Each row comes from the steps of one walk. Every step used is in the known rows, and no mark comes twice. Write the walk behind each row, first mark first.
(in the rows, 128 means zero)
Known rows:
v, s, x, h: [ 66 157  57 156 109 102 170 120 147 119 142 186 111 141 117 190 150 146
 124  62 132 141 120 188 155]
e, n: [136 113 128 104 111 190 124 123  96 112 162 136 125 159 160 100 136 132
 112  94  96 132 117 126  92]
n, s, x, h: [ 83 136  74 127 117 108 148 135 165 129 155 168 134 124 120 186 201 148
 120  95 106 180 143 163 155]
p, n, e, z: [141 120 102  88 125 132 116 126 148 167  97 120 172 127 148 121 157 103
 151 133 111 133 157 113  79]
v, s, n: [131 137  87 172 141 147 175 114 124  95 171 169  92 132 147 159 141 132
 144 103 119  90 139 163 148]
h, x, s, n, p, z: [137  96 190 149 137  76  81 112  96 135  93 100 104 125 136 137 172 135
 116 138 174 122 168 131  93]
x, s, n: [147 102 138 146 148 158 152 133  98 122 127 152 123 142 160 186 158 122
  95  96 142 132 162 162 110]
c, v: [ 99  97 143  98 136 162 157 130 118 125 168 147 133 171 145 140 127 181
 152 128 113 169 105 125 117]
e, z, p, n, s, v, c: [174 163 127 160 187  87 110 120 183 135 103 140 133  72  60  70 110 113
 142 145  99  62 146  99 171]
x, s: [124  88  95 110 128 152 123 139  88 121 125 163 128 159 158 155 134 162
 106  85 150 182 127 152 111]
e, n, s, v: [161 178 123 143 180 163 109 135 147 111 133 126 167 145 126  95 172 136
 149 120  45 107 150  69 120]
e, z, c, v, s, x: [ 75 168 111 149 109  72 158 150 144  82 104 103 165 119 100 113  95 137
 185 179 150 112  66 114 164]
z, e, n: [146 113 125 105  74 190 106 144  99 140 151 123 141 137 170  87  80  94
  75  96 126 117 112 120 104]
s, n, p: [147 114 160 160 135 142 144 109 142 122 203 121  78 126 133 148 186 132
 147 129 111 141 136 165 133]
x, s, n, e, z: [164 137 116 134 152 121 121 151 128 144  80  96 203 132 172 176 166 105
 131 168 114 154 168 119  85]
x, h: [103  90  94  83 115 162 154 115 123 151 159 173 100 150 150 188 137 151
  77  60 102 175 132 189 111]
n, e: [117 101  89  86 125 158 118 122 125 126 164 125 124 145 161 136 165 148
 143 137 127 166 119 136 110]
c, v, s, n: [111 161 133 184 156 139 186 124 135 108 152 150 134 149 141 170 114 151
 177 146 102 116 132 121 151]
z, p, n: [142 116 147 100 102 137 133 121 107 150 155 152  63 127  99  97 105 112
  89  76 154 121 106 159 116]
s, n, e, z, k: [163 113  86 108 120 170 162 159 131 111 132  88 163 149 150 145 179  78
 146 186 112 109 128 162 130]
z, p, n, e: [138 141 141  95 106 119 105 119 123 165 132 112  95 115 111 102 118  95
 118 127 150 144 112 128 111]
z, p, n, s, v: [167 184 144 138 170 106 114 131 158 148 127 143 104 109  65  96 142 115
 128 104  99  95 137 102 140]
n, e, z, c, v, s: [102 171  89 116 118  88 121 146 147 114  81  67 194 114 140 112  60 129
 205 234 111 163  76  63 149]
e, z, c, v: [112  99 147  77 114 130 144 146 119 119 118  89 155 129 132 110  86 137
 136 174 116 145  78 117 120]
p, z, e, n: [165  98 126  72  60 171  91 144  89 148 116 130 129 143 148  67  53 112
  49  89 164  89 137 109  85]

Which walk is each row?
[ 78 203 132 157 114  54 140 135 167 133  43  74 198  96 100 117 103  81
 214 209 155 104 109  73 150]  p, n, e, z, c, v, s, x
[ 99 172 108 140 105 129 128 137 153 132 128 138 172 131 136 152 183 114
 117 102  74 168 151 120 132]  e, n, s, x, h
[156 112 172  88  67 133  77 114 100 123 120  72  80 118 110  50  81 114
 112 146 152 130 103 104 118]  e, n, p, z, c
[153 139 113 115 109 113 112 137 136 144 145 151  94 103 101  91 121 117
 124 112 124 150 123 117 150]  z, p, n, s
[ 87 145 102 137 117 107 154 121 171 164 114 181 137 107 109 188 197 106
 118  71 116 148 183 157 147]  p, n, s, x, h
[ 90  75 124 112 137 127  94 124  69 113 110 133 132 141 174 138 165 150
 107 103 157 154 122 146  90]  h, x, s
[ 36 175 125 152 101  84 175 123 146 119 104 130 128 118 100 185  82 126
 139 138 143 146  81 146 183]  z, c, v, s, x, h
[159 114 102  82 101 116 122 154 117 122 165 122 106 138 114  79 107 149
  99 116 120 148  69 154 101]  e, z, p
[148 168 152 184 100  80 131 139 156 153 125 117 128 124 111 124  39 137
 163 173 158 117 136  85 163]  c, v, s, n, p, z, e
[ 87  91 152 165 215 122  96  90 107 101  95 142 127 113 130 133 158 148
 115 119 158  70 143 139 134]  h, x, s, v, c
[119  92 126 143 198 169 147  90 144 101 170 173  87 125 106 125 146 161
 126 102 133  58 132 164 159]  s, v, c
[150 134  95 119 118 170 109 140 121 107 153 132 154 137 163  90 151 138
 145 130  69 164 136  85 127]  e, n, s
[145 122 229 142 117  86 117 127 113 142  69  68 121 120 104 149  74 126
 128 192 179 155 138  98 140]  x, s, n, p, z, c, v
[104 120 155 135 197 120  97 121  94 119  91 127 141 148 136 143 187 150
 108  94 135 100 136 130  82]  h, x, s, v
[160 124 131  92 102 113 124 141 124 154 126 135 108 123 100  83 101 106
  98  93 130 116 109 147  93]  e, z, p, n
[122 138 155 135 119 114 168 121 112 110  95 120  98 117 106 135  50 129
 131 166 168  68 128 112 155]  p, z, c, v, s, n
[157 153 118 173 157 163  91 125 160 121 129 131 164  84 127  71  87  98
 118 150  99  64 150  73 183]  z, e, n, s, v, c
[177 100 159 128  83 120 111 130 136 157 158 119  80 111 119 114 101 111
  86 123 177  97 154 148 127]  s, n, p, z, e
[157 127 116 115 145 139 141 134 147 133 140  95 163 124 161 150 184 106
 141 167  96 114 155 137  86]  s, n, e, z
[127 103 125 163 204 149 126 105 126 109 110 171 125 131 116 150 128 159
 115 105 152  97 147 145 157]  x, s, v, c
[117  95 187  85  94 102 109 118 121 130 126  83  89 129  92  90  69 165
 148 182 167 168  89 100 141]  n, p, z, c, v
[154 123 160 181 141 119 125 126 123 130 145 119 114 136 143 173 165 127
 140 131 131 178 149 148 130]  x, s, n, p
